(in the rows, 128 means zero)
Known rows, with every way that one mark hangs from another
D[M[J] R[Q[E P]] Y]: [ 63 132 152  58  95 117 152 140 107 127 118  85 118  75 155 123  97 133
 193 122 129 119 113 104 112 119 204]
A[Q[E P]]: [153 148 147  97 116 123 145 141 132 101 173  79 138 111 153 111 104 145
 137 111 116 124  89 140 130 113 165]
M[D[R[Q[E]]]]: [111 135 160  95 107 121 129 149 123  91 126  91 208  90 185 121 110 133
 147 112 126 114 108 113 122 114 185]
M[D J[Y]]: [ 86 134 149 104  94 117 141 133 139 137  36 108  41 106 166 123  87 126
 153 116 120  93 123 119 129 107 185]
P[D[R Y] Q[E[T[A]]]]: [155 120 165 134 102 136 130 150 137 107  97 111  77 104 150 122 101 151
 164 142 108 100 107 109  98 104 186]
D[M R Y]: [ 73 117 161 108  99 129 155 135 103 153  78 112 114 112 187 128  91 139
 189 143 124 104 120 109 104 124 191]
R[D[M[J[Y]]] Q[E P]]: [106 138 145  44  88  99 140 139 146 104 105  81  83  83 150 133  89 134
 178  87 132  99 110 120 118 108 190]
R[Q[E P[D[M]]]]: [136 151 149  70 112 107 135 144 140 118 143  82 149  72 154 131 102 140
 151 106 123  98  92 135 115 113 183]
Q[E[T[A]] P]: [174 153 147  97  99 127 131 141 112 117 128 100  59 129 161 108  94 132
 138 127 107 116  95 131 113  91 145]
M[D[R] J[Y]]: [ 51 121 152 108  94 117 145 139 128 128  25 105  79 101 176 121  86 124
 152 120 122 104 136 105 130 111 205]
E[T[A[Q[P[D[M]]]]]]: [168 148 153  99 104 121 132 146 140 135  86  98  76  88 139 121  77 157
 157 128 108  96  99 146 120 103 176]
A[Q[E[T] P]]: [159 147 154  95 111 126 142 139 132 102 170  87 107 110 145 111  90 130
 136 117 113 126  98 148 122 105 149]
M[D[R[Q[P]]] J[Y]]: [ 65 130 145  84  93 111 132 144 132 115  52  80 119  67 155 121  88 123
 158 113 120 117 123 106 138 109 208]
A[Q[E]]: [152 141 156 101 113 131 140 145 135  97 162  98 134 119 174 111 107 150
 136 114 124 117  96 136 122 114 165]
M[J[Y]]: [101 131 148  93  93 125 138 136 130 135  59 111   7 115 177 116  85 134
 143 123 126 104 121 117 118 108 179]
R[D Q[E]]: [172 142 158  82 101 117 118 143 131  82 157  97 155  95 184 126 107 148
 152 102 131  96 100 125 106 110 179]
D[M[J] R Y]: [ 52 120 161  87  92 125 157 132  98 155  53 114  64 101 181 123  84 140
 191 143 130  97 131 104 107 124 209]
E[T]: [151 138 161 107 101 132 130 132 113 135 105 117  63 122 184 115  81 132
 133 135 116 101 111 137 108 104 146]
G[A[Q[E P[D]]]]: [194 157 144 114 130 115 137 149 140 107 159  67 163  82 153 116 100 146
 121 113 112 101  87 138 137 113 206]
J[Y]: [119 127 149 113 101 127 136 138 135 131  82 108  57 127 183 122  92 134
 136 124 120 108 111 122 117 109 162]
T[A[Q[P[D[M]]]] E F]: [176 164 145 108 113 132 147 154 151 104  65  98  75 115 134 118  99 183
 161 130 117  86  98 127 134 109 196]
F[T[A E]]: [182 148 157  93 105 137 131 147  97 111  93 116  38 131 190 113  93 154
 156 140 115  97 103 135 109  95 142]
T[A[Q[P[D]]] E F]: [193 165 143 125 116 140 137 158 150  86  81  96  78 113 138 112 106 180
 143 135 112  91  98 125 136 105 203]
F[T]: [162 141 160  92 107 130 134 135  96 133 123 105  59 117 195 122  84 129
 150 134 122 101 110 151 106 108 153]

Rows
[162 151 145 127 116 140 137 163 140  77  67  91 114 110 145 109 105 178
 143 140 114 106 109 111 138 108 223]  T[A[Q[P[D[R]]]] E F]
[ 45 118 154  74  91 117 148 138 119 144  33 108  46 113 185 119  79 134
 161 124 133 107 134 107 120 115 198]  D[M[J[Y]] R]
[153 130 158 129 114 127 143 140 154 121 135 103  94  99 146 131 113 151
 162 125 116  88  95 126 103 117 180]  P[D[Y] Q[E]]
[ 65 124 154  88  90 119 127 145 134 108  40  97 110  76 172 122  90 131
 156 115 126 110 129 102 129 112 208]  M[D[R[Q]] J[Y]]
[ 57 124 147  82 105 110 152 147 151 131  47  83  81  67 142 127  77 141
 160 114 121 110 125 121 136 118 229]  A[Q[P[D[M[J[Y]] R]]]]
[193 165 144 122 106 132 130 148 135 106 102 102  34 125 144 117  99 135
 132 134 110  98 105 131 117  95 186]  Q[E[T[A F]] P[D]]
[154 150 148 108 125 118 141 148 149 102 157  80 147  86 144 123 104 142
 133 111 113 111  95 144 129 112 193]  A[Q[E P[D]]]
[179 145 146 114 113 130 146 153 130 105 142  85  73  86 136 130 100 138
 186 130 103 111  91 146 114 104 192]  F[T[A[Q[E P[D[Y]]]]]]
[150 138 148  96 100 115 137 139 129  95 162  84 149  79 153 133 108 136
 184 111 118 103  96 120 106 113 189]  R[D[Y] Q[E P]]
[177 151 158 114 108 145 146 143 141  88 144 105  73 140 159 109  97 137
 134 127 126 115 108 140 122 110 157]  A[Q[E[T[F]]]]
[132 138 147 126 120 124 154 144 152 114 150  84 129  78 129 131 108 136
 164 122 107 111  94 134 121 117 203]  A[Q[E P[D[Y]]]]
[209 160 146 116  98 146 128 144 127 104  98  98  38 133 144 102  88 156
 142 141 114 113 102 138 127 101 168]  E[T[A[Q[P]] F]]
[136 136 157  76  91 112 147 132 128 115 147  93 118  83 145 140  89 125
 201 112 119  96 101 128  99 110 169]  R[D[M Y] Q[E[T] P]]
[ 54 130 146  46  92 111 147 145 129 114  94  78  95  85 160 120  92 127
 163 104 131 128 117 106 123 113 194]  D[M[J[Y]] R[Q[E P]]]
[216 160 153 119 113 142 141 145 132  91 145  93  89 139 169 103  91 140
 123 128 124 104 103 135 128 112 171]  G[A[Q[E[T[F]]]]]
[ 89 120 167  83  94 130 148 141 115 119 128 109 131  96 174 127  92 124
 185 131 125 121 115 111  95 115 170]  D[M R[Q[E[T]]] Y]
[117 131 160  66  84 115 136 132 118 131  75 110  78  72 169 136  87 151
 209 119 135  78 120 114  99 120 203]  R[D[M[J] Y] Q]
[205 160 146 128 105 140 126 150 147 106  85  98  43 108 134 114  88 157
 139 139 109  96 105 141 128 101 197]  E[T[A[Q[P[D]]] F]]
[152 139 162  92 116 114 140 140 154 127 127  99 112 105 156 129 102 161
 149 109 127  83  94 137 111 117 163]  P[D[M] Q[E]]
[175 158 149 108 110 139 149 141 139  93 155  88  77 131 139 109  95 131
 136 124 118 122 102 145 129 109 164]  A[Q[E[T[F]] P]]
